Each row was made from one walk, in order. Every step used is in the known rows, and no mark comes twice. Write each row's walk.
(in the rows, 128 means zero)
Known rows:
M-Y-F-K-A-H: [118  85 121  88 105 154 119 186 120  96  44 108 139 171 201  98 115 112
 193 141 116 153 179 139 222  90 113 176 115 133 115  92 123 148 124 154
 129 134 107  79 154 108 121 139 163]
W-K-F-Z-A-Y: [122  89 143 126 124 122 191 114 196  97 120 149 104 138  83 224  99 100
 126 171 145 156 159 164 189  67  83  77 171 105 118 113 108 147  82  97
 178 135 151 149 131  62 174 103 228]
A-Z: [114 125 130 114 126 130 121 144 106 146 130 129 152 158 136 140 130 103
 159 144 136 129 137 129 133 124  71 129 129 119  98 134 138 113 125 145
 133 116 127 132 123 173 137 117 129]
F-H: [136  29 125 114 127 144 131 128 134 127 116  97 134 136 127 140 135 128
 125 135 124 132 132 129 109 139 127 136 136 128 126 145 128 126 122 125
 168 109 152 137 136 126 135 123 144]
M-Y-F: [124 124 136 112 116 141 110 155 146 135  77 128 139 168 123 114 106 129
 158 112 124 150 146 163 132 105 108 176 120 128 134 105 128 130 128 149
 143 135 103 115 131 161 134 139 167]
M-K-F-Z-A-Y: [117  77  83 115 166 114 184 115 177 100 104 149 114 143  80 158 141 124
 131 166 125 161 126 156  78  57  46  70 167 131 126 137 107 164  82  79
 134 127 114 167 115  34 162 125 225]
W-K-A-Y: [ 99 129 147 122 128 120 155 122 131 117 128 140 133 148 200 168 116 105
 158 162 128 132 149  93 196 122 140 115 134 118 130 109 126 100 136 128
 167 138 133 116 127  64 168 103 128]
A-Z-W-K: [ 87 110 151 109 133 130 128 118 141 117 126 136 130 154 129 163 130  97
 160 171 150 130 162 120 210 128  92 126 135 136  87 122 179  92  99 140
 162 130 139 137 116 164 138  82 189]
W-Z-A: [115 119 137 129 132 141 155 154 148  97 135 137 113 150  90 148 130  99
 106 157 124 153 131 102 119  75  41 137 135 128 110 133 120 118  96 103
 110 137 131 118 136 121 129 114 211]
Y-M-K-F: [108 103  96 110 173  19 149 107 122 167 127 123 138 150 134 109 129 118
 168 135 116 130 133 193  67 124  57 108 129 148 124 124 124 131 166 102
 114 116  96 162 110  96 115 120 126]
W-Z-A-Y: [109 123 131 137 120 134 160 174 157  95 125 142 123 164  89 145 137 100
 119 156 113 149 131  96 110  68  53 114 145 127 112 124 123 119  91  82
  97 138 128 121 132  76 172 129 224]
W-K-F-Z: [124  70 147 104 135 112 184  96 148 131 124 127  98 107 113 216  98 112
 122 161 134 127 151 186 188 119  73 100 154 105 111 105 103 129 107 100
 195 136 142 154 116 121 119  93 132]
Y-F: [118 128 138 115 124 142 114 135 161 138  75 123 130 134 133 130 129 137
 147 124 122 144 128 170 142 128 133 127 126 129 133  95 126 127 148 125
 128 129 107 116 137 125 115 129 110]
Y-F-K: [131 106 130 130 124 157 108 132 161 132  64 129 120 143 134 109 136 130
 151 128 131 135 153 162 241 128 140 129 113 126 137  85 129 122 137 118
 172 119 119 110 143 118 112 130 136]
Z-A-Y-F: [113 131 133 138 116 156 124 154 202  95  73 136 134 172 102 136 126 118
 156 133 128 173 134 158 131  70 145  99 134 125 141  92 122 145 120 112
 113 137 109 108 142  80 168 145 210]
Z-W-K-F-H: [106  13 148 106 136 133 159 123 156 116 132 105 110 125 122 170 123 112
 137 149 136 129 169 193 179 142 115 116 145 145 119 121 175 122 103 129
 198 128 147 153 131 132 128  85 202]
K-A: [121 131 123 120 117 125 141 130 103 133 129 127 127 127 202 127 120 126
 169 135 124 130 124 101 117 122 128 124 129 132 133 125 124 118 137 143
 134 140 116 104 120 123 117 121 130]
Z-A: [118 129 131 133 123 134 124 135 167  94 129 125 125 135  99 138 128 119
 123 143 130 145 134 110 131  66 136 134 129 137 143 124 127 141  99 139
 113 131 123 113 132 132 132 130 210]
F-Z-A-Y-M-K: [121  71  98 118 165  16 161 107 177  96 105 135 124 157  85 151 122 136
 137 154 131 150 152 108  70  62  75  84 167 128 119 132 100 152 118  54
 119 117 114 128 106  41 184 141 216]
M-Y-F-Z-W-K: [117  72 170 103 128 136 135 111 181  93  62 128  77 135 117 181  84 137
 146 144 138 144 193 157 201  94  99 150 153 133 105  83 170 113  79 105
 191 139 108 123 123 137 146 111 217]
K-M: [124 138 114 119 112 106 118 127 131 174 115 126 131 142 133 119 130 130
 131 129 120 129 176 154 141 126 157 107 131 120 130 118 138 140 122 121
 141 126 119 151 122 135 155 111 132]
Y-M-K: [116 109  99 118 178  23 125  92 118 149 124 126 133 150 131 110 140 142
 152 134 118 118 135 120  87 125  99 119 119 141 127 137 125 137 159  93
 111 115 105 139 105 104 129 129 114]
K-M-Y-F: [119 131 128 101 105 136 108 146 148 181  65 128 143 168 134 123 108 133
 153 121 120 150 199 178 146 101 147 153 124 138 135  97 138 140 129 131
 137 124  90 131 132 172 165 122 165]
M-Y-F-K-A: [126 109 125 123 107 157 121 149 120 121  63 127 134 165 202 101 125 124
 183 132 111 157 167 135 229  93 118 178 119 137 129  83 119 122 127 155
 174 128 101  88 139 150 120 130 175]
Z-W-K-A-H: [ 90 101 146  90 122 127 147 150 135  76 117 118 119 127 195 161 113 107
 164 168 147 137 168  93 189 115 138 126 140 142 108 112 172 136 104 138
 107 147 129 103 124  77 137  97 166]
A-Z-W-K-M: [ 80 125 155 108 120 118 112 118 135 165 121 138 143 153 136 164 125 103
 175 178 145 132 212 128 213 124 119 111 140 134  89 107 179 106  84 121
 154 119 127 150 115 178 164  74 189]
K-F: [124 120 125 124 126 130 143 130 127 143 137 126 134 125 119 122 125 114
 146 129 127 138 123 200 118 124  98 118 134 128 138 114 129 145 129 146
 129 146 113 146 125 133 112 108 130]
A-Z-W-K-M-Y: [ 80 127 155  97 111 120 110 141 123 154 129 136 144 176 126 154 105 100
 165 166 140 125 231 130 208  99  98 156 143 141  84 115 185 116  73 135
 160 127 106 166 112 200 182  83 236]

Write each row's walk:
[116 133 124 128 108  13 152 138 121 130 135 129 146 152 202 122 120 127
 181 129 120 129 145 106 102 119 119 105 140 130 147 123 115 116 165 116
 122 134 110 100 106  81 164 126 148] => K-A-Y-M
[126 123 122 122 115 143  96 131 162 178  49 118 120 152 136 109 138 134
 149 125 119 134 203 184 251 119 171 109 118 117 132  71 129 140 135 105
 172 110 117 117 143 130 139 110 127] => Y-F-K-M
[108 127 167  96 117 127 107 131 146 182  66 131 139 174 127 163  97 126
 157 144 128 142 217 166 215  98 145 165 122 124 127  85 142 125 122 122
 187 124  91 134 140 158 158 103 161] => W-K-M-Y-F
[126 136 121 127 101 135 115 144 159 173  49 135 130 176 139 103 142 128
 149 130 117 139 198 185 244 112 172  97 124 115 127  73 129 139 137  90
 168 110 119 133 145  83 185 111 138] => A-Y-F-K-M
[132  98 126 123 118 123 182 120 182 105 118 134  97 111  82 180 108 108
 129 149 130 154 133 169 105  64  72  92 161 122 116 127 100 155  82 106
 141 133 120 139 124 118 123 107 209] => K-F-Z-A
[ 93 123 114 109 107 129 136 128 109 110 125 133 135 143 202 119 139 110
 204 155 140 148 140 119 120 118  75 130 141 146  94 125 179  95 101 157
 121 141 115 107 110 166 123  98 196] => K-A-Z-W
[121  75 157 114 139 118 157  96 163  79 110 138  71 101 123 189 113 137
 114 153 139 129 169 119 203 118 119 107 158 125 105 115 161 118  83  84
 190 137 149 127 117 115 142  96 190] => F-Z-W-K
[106  60  89 106 175 113 173 101 144 108 106 118  92 102 111 133 134 132
 125 143 121 137 129 188  76 115  42  87 165 147 111 132 162 140  87  93
 130 135 108 169  99  91 112 103 187] => M-K-F-Z-W
[104 118 148 112 138 127 147 116 138 145 142 134 116 134 120 179 110 108
 131 141 129 125 154 179 205 122 102 121 133 122 133 118 114 126 122 128
 171 140 130 157 136 121 121  88 127] => W-K-F
[122   4  88  96 170  31 152 104 125 158 123  93 144 148 136 112 132 125
 159 141 115 133 152 188  58 133  68 115 134 136 126 140 126 135 155 108
 154 117 115 167 109 100 130 125 140] => Y-M-K-F-H
[142 106 130 124 119 154  98 155 138 124  59 130 129 168 126  97 128 131
 157 127 107 149 168 152 233 105 119 183 115 128 127  91 134 120 124 141
 177 121 114 114 147 146 122 135 173] => M-Y-F-K
[133 107 120 134 122 118 167 134 187  71 113 132 112 130  91 168 119 121
 116 151 134 150 137 110 124  61 103  87 156 116 114 134 102 153  92  91
 134 126 139 116 120  70 176 134 222] => F-Z-A-Y
[104 124 146 116 133 128 151 107 119 131 133 132 129 134 197 183 104 123
 150 163 132 128 149  90 204 130 133 133 124 123 133 114 123 100 129 139
 170 135 128 105 128 118 129 101 118] => W-K-A
[106  56 145  81 128 123 174 145 191  68 119 114  99 117  84 230  99  83
 139 172 146 149 161 170 188  61  74  98 168 113 107 130  98 181  89 102
 133 129 144 137 132  83 137 103 194] => W-K-F-Z-A-H
[ 84 105  83  92 166  27 124 117  85 165 115 122 172 169 208 124 131 107
 220 161 124 129 143  98  75 123  36 120 141 136 105 134 126  99 177 127
 117 119  89 130 100 136 121 112 124] => Y-M-K-A-Z
[122 141 119 151 117 131 139 148 177  89 124 140 141 159  92 147 130 127
 131 144 129 145 125 116 124  75 130 108 143 126 128 129 121 144 102 115
 100 129 134 121 134  74 179 140 220] => Z-A-Y
[126  79 132 110 116 137 150 110 188  95  48 119  82 102 124 138 125 133
 133 122 135 155 154 178 130 119 109 100 154 136 117 103 160 129 107  92
 153 136 120  98 125 127 122 113 179] => Y-F-Z-W
[101 107 126 112 100 159 117 144 137 109  56 130 140 166 202  93 136 114
 220 156 130 158 171 143 231 114  92 124 140 135  94  69 169  99 121 159
 167 124 114  84 129 164 113  99 189] => Y-F-K-A-Z-W
[130 131 129 120 113 110 117 147 110 162 124 140 138 159 132 122 108 123
 133 130 119 134 186 139 132 104 133 162 132 132 118 136 141 142  99 135
 134 126 101 158 123 160 173 128 180] => K-M-Y
[ 82 106  79 100 166 129 133 122  73 150 113 127 171 154 208 119 147 108
 197 172 128 139 128  94  82 122  42 135 138 131  98 136 133 106 140 150
 127 119 101 130 117 135 125 117 127] => M-K-A-Z
[111  98 150 136 125 166 147 167 177  89  54 145 113 184  84 127 150 109
 134 161 109 168 156 137 230  60  62 117 143 119 116  83 120 119 112  85
 148 122 133 100 157  70 165 122 225] => W-Z-A-Y-F-K
[ 99  85  83  78 157  25 140 141 101 115 110 110 156 150 207 124 132 116
 185 145 129 132 148 103  67 112  96 130 124 146 114 142 117 152 166 111
  68 130  90 117 112  60 132 134 103] => Y-M-K-A-H
[ 97 129 163 108 109 131 106 125 171 149  72 130 117 165 132 140  99 136
 151 147 131 152 232 177 213  96 154 161 131 146 120  82 188 117  89 114
 167 135  96 136 133 163 165  96 222] => Z-W-K-M-Y-F
[ 95 129 159 126 119 116 119 125 134 144 119 136 119 152 131 147 106 124
 131 154 132 124 225 130 215  99 153 157 136 149 122 116 186 124  71 128
 165 139 115 156 118 159 177  93 231] => Z-W-K-M-Y
[ 92   5 145  94 130 135 149 126 143 128 142 105 135 152 117 169 114  97
 178 179 154 131 181 185 187 134  64 129 158 122  97 126 170 106  91 141
 193 129 142 155 123 169 133  77 211] => A-Z-W-K-F-H
[119  57  95 112 169  16 177  79 156 122 106 124  96 115 118 119 122 131
 149 133 125 136 153 195  67 120  27  87 158 150 121 140 156 131 117  72
 136 128  92 154  87  96 117 103 187] => Y-M-K-F-Z-W
[123 131 120 136 104 151 122 147 211 132  50 136 128 176 102 113 149 122
 150 150 125 171 201 160 238  58 176  90 133 119 133  69 120 156 111  87
 154 114 119 119 147  82 188 117 218] => Z-A-Y-F-K-M
[130  77 128 124 111 124 180 105 160  95 115 130  85  96 123 136 114 121
 120 136 133 139 144 198 113 119  71  80 167 139 116 131 153 136  79 108
 142 141 126 143 108 119 113 101 195] => K-F-Z-W
[129 128 128 137 118 123 120 125 130 165  98 138 121 133 139 107 145 125
 127 135 113 118 198 137 236 129 162 118 124 116 121 103 131 136 113 111
 163 116 138 142 127 131 155 104 143] => F-K-M
[ 97  94 135  97 125 136 156 191 137  64 118 116 115 151  83 145 129  88
 127 167 127 148 140 101 108  76  44 135 145 131  91 144 119 163  93 104
  57 147 137 112 138  83 138 131 199] => W-Z-A-H
[ 93 119 157 120 130 113 159  98 158 119 136 134 110 120 120 154 119 109
 143 152 141 136 158 190 196 127 116 110 145 148 131 107 168 114  99 137
 158 145 131 153 118 121 124  83 195] => Z-W-K-F
[141 117 118 145 104  31 151 135 117 121 109 139 136 153 212 107 127 127
 170 142 121 127 170 110 210 117 130 108 130 118 128  99 120 109 175 111
 160 126 117 107 116  61 154 115 143] => F-K-A-Y-M
[106 130 145 118 116 111 119 106 139 179 127 134 126 139 132 172 115 125
 123 157 139 118 193 128 222 128 170 115 128 122 128 110 128 138 118 101
 177 119 125 147 132 140 163  92 123] => W-K-M
